Every row comes from one small tree of marks. The marks that hang from a mark follow it in brackets, in alphabetical order. Every link used is in the known rows. Which tree was each row made from?
In the rows, zero is written as 128.
Known rows:
foned{nikef papu{zizo{kekeno}}}: [ 70 117 112 188 103  72 117 125  89 158 101  76  86 121 152 143 147 173
 124 165  99]
betom{tedit{lago nikef{foned{papu{zizo}}}}}: [122 128  94 171 129 125 115 149 103 139 106 144  96  92 143 125 126 156
  92 170 140]
lago{tedit{nikef{foned{papu{zizo}}}}}: [ 96 123 120 182 102 126 109 133 106 131 110 131 102 117 144 126 132 173
 102 157 128]
nikef{foned tedit}: [107 128 114 183 114  87  98 121  89 125 101  86  96 110 167 156 160 157
 136 180 159]
nogem{tedit{nikef{foned}}}: [102 114 116 177  98 131  99 129  95 136  94 118 112  59 164 168 159 141
 117 155 152]
nogem{tedit{lago nikef{foned{papu{zizo}}}}}: [113 119 134 168 119 147 101 146 102 140 104 164 111  92 130 117 145 149
  90 158 134]
nogem{tedit{lago nikef{foned}}}: [133 117 112 166 115 139 102 144 102 128  98 141 113  64 156 169 166 130
 111 153 154]
betom{tedit{lago nikef{foned}}}: [139 126  70 171 125 116 115 146 105 125 100 124 100  69 169 174 150 139
 115 164 160]
lago{tedit{nikef{foned{papu{zizo{kekeno}}}}}}: [ 79 116 128 183  95 131 115 129 103 136 106 134  97 118 131 129 127 188
 109 146 107]
papu{foned{nikef{tedit}} zizo{kekeno}}: [ 67 123 110 187  91  77 121 114  89 157 103  79 100  92 164 140 158 176
 138 164 116]
foned{nikef{tedit} papu{zizo{kekeno}}}: [ 65 115 108 186 105  71 104 117  90 150 100  99  85 144 152 130 143 180
 116 187 106]
zizo{kekeno papu{foned{nikef{tedit{lago}}}}}: [ 82 123 104 178 130  89 132 115  92 145 102 108 102  84 155 149 167 164
 142 159 113]
nogem{tedit{lago nikef}}: [123 115 103 166 128 129  99 142 106 130  95 146 112 103 173 196 174 121
 109 156 132]
tedit{lago nikef{foned{papu}}}: [132 125 112 172 128 125 107 140 101 129 102 114  99  98 143 174 146 142
 109 173 152]
foned{nikef{tedit{lago}} papu{zizo{kekeno}}}: [ 90 115 105 176 123  80 108 130  97 142 104 126  84 151 146 134 150 167
 111 184 107]
nopero{foned{papu{zizo}}}: [ 89 148 131 188 115 103 100 131  95 152 111  84 105 120 144 136 145 160
 114 162 125]
papu{foned}: [108 144 121 185 119  78 116 126  88 145 106  52 111  86 179 187 166 140
 151 153 130]
nopero{foned{papu}}: [106 151 120 188 126  93  98 130  94 140 108  68 105 111 155 171 152 142
 130 168 136]
nogem{tedit}: [105 126 117 179 124  87  96 130  90 137  97  97 106 106 181 174 175 131
 130 156 123]
kekeno{zizo{papu}}: [ 64 113 111 187 133 100 123 120  85 152  87  79 102 137 154 155 158 171
 122 146  97]
nikef{tedit}: [102 128 103 181 126  74  93 120  92 128  97  88  96 147 182 183 167 149
 131 183 136]
lago{tedit}: [121 132  95 184 123  73 105 131 103 120 105  94 100 137 187 181 168 145
 140 149 119]

Write each row's tree:
[105 125 120 181 110 118 107 127  93 137  98  89 100  91 152 173 140 154
 117 176 149] -> tedit{nikef{foned{papu}}}
[113 125 107 181 110 116 107 130 105 118 106 116 103 109 157 159 135 156
 116 165 140] -> lago{tedit{nikef{foned{papu}}}}
[ 54 122 114 187 111  80 129 101  85 153  98  77 100  75 163 149 162 174
 149 162 111] -> zizo{kekeno papu{foned{nikef{tedit}}}}
[ 65 133 142 187 126  99 134 110  83 159  98  68 106  83 151 164 162 170
 152 133  90] -> zizo{kekeno papu{foned}}
[110 123  94 176 130  74 100 135  98 136 108 124  91 148 159 131 155 154
 104 191 130] -> foned{nikef{tedit{lago}} papu{zizo}}
[ 98 132 140 186 115  95 106 131  87 148 107  83  96 111 141 116 140 169
 121 164 128] -> nikef{foned{papu{zizo}}}
[ 72 129 102 187 119  76 122 106  85 147 102  79 107  73 176 146 166 160
 141 171 133] -> zizo{papu{foned{nikef{tedit}}}}
[ 99 123 139 175 131 110 106 131  93 137 108 135  88 139 119 110 137 180
 116 173 119] -> nikef{foned{papu{zizo{kekeno}}} tedit{lago}}
[ 71 125 138 185 119  91 109 124  87 155 100  90  88 151 141 143 143 175
 121 157  86] -> foned{papu{zizo{kekeno}}}
[ 88 128 136 184 119  97  95 122  86 140 107 108  94 132 140 103 137 176
 111 186 138] -> nikef{foned{papu{zizo}} tedit}
[ 82 124 146 187 108 100 113 125  84 154 104  85  88 111 126 117 135 184
 126 155 108] -> nikef{foned{papu{zizo{kekeno}}}}
[137 134 117 173 144  91  97 134  93 120 109 117  95 128 146 140 149 147
 121 191 152] -> nikef{foned{papu} tedit{lago}}
[ 95 115 133 173 111 142 116 137 100 146 100 133  95 107 116 142 136 175
 103 158 118] -> tedit{lago nikef{foned{papu{zizo{kekeno}}}}}
[108 131  97 177 115  78 115 132  99 143 111 104 107  98 170 135 168 151
 126 169 140] -> papu{foned{nikef{tedit{lago}}} zizo}
[ 67 127 125 189 132 100 137 118  83 162  97  66 115 103 151 148 155 167
 134 138  98] -> kekeno{zizo{papu{foned}}}
[ 69 113 139 184  95 133 114 126  92 153  97 104  94 102 125 141 130 187
 109 159 116] -> tedit{nikef{foned{papu{zizo{kekeno}}}}}
[124 120  71 175 126  67 101 132 101 121 100 103  93 124 186 181 179 134
 127 189 151] -> foned{nikef{tedit{lago}}}
[115 120  96 182  97 117 109 130 108 117 103 112 105  90 171 174 154 156
 124 152 148] -> lago{tedit{nikef{foned}}}
[ 59 126 112 190 108  83 140 110  85 161  99  55 103  52 163 163 166 167
 153 141 102] -> zizo{kekeno papu{foned{nikef}}}
[113 122 125 173 118 138 110 142 101 140 104 133 102 106 130 137 141 160
  95 167 140] -> tedit{lago nikef{foned{papu{zizo}}}}
[ 95 127  98 182 113 118 112 135  95 148 103 125  96  87 152 119 120 168
  98 171 138] -> betom{tedit{nikef{foned{papu{zizo}}}}}
[130 136  72 179 114  86  97 134 107 125 108 101 102  97 175 173 175 135
 127 183 169] -> nopero{foned{nikef{tedit{lago}}}}
[ 65 120  98 191 112  83 145 118  84 163  96  52 113  71 162 142 157 163
 135 145 109] -> kekeno{zizo{papu{foned{nikef}}}}
[ 68 124 144 184 111 101 104 119  84 145 104 110  87 137 126 106 132 192
 120 177 116] -> nikef{foned{papu{zizo{kekeno}}} tedit}
[115 130  85 179 123 105 112 134  94 136 100 103  95  79 163 154 124 149
 113 182 150] -> betom{tedit{nikef{foned{papu}}}}
[130 135  87 176 123  68 115 130  97 132 108  89 108  86 184 173 174 134
 140 178 152] -> papu{foned{nikef{tedit{lago}}}}
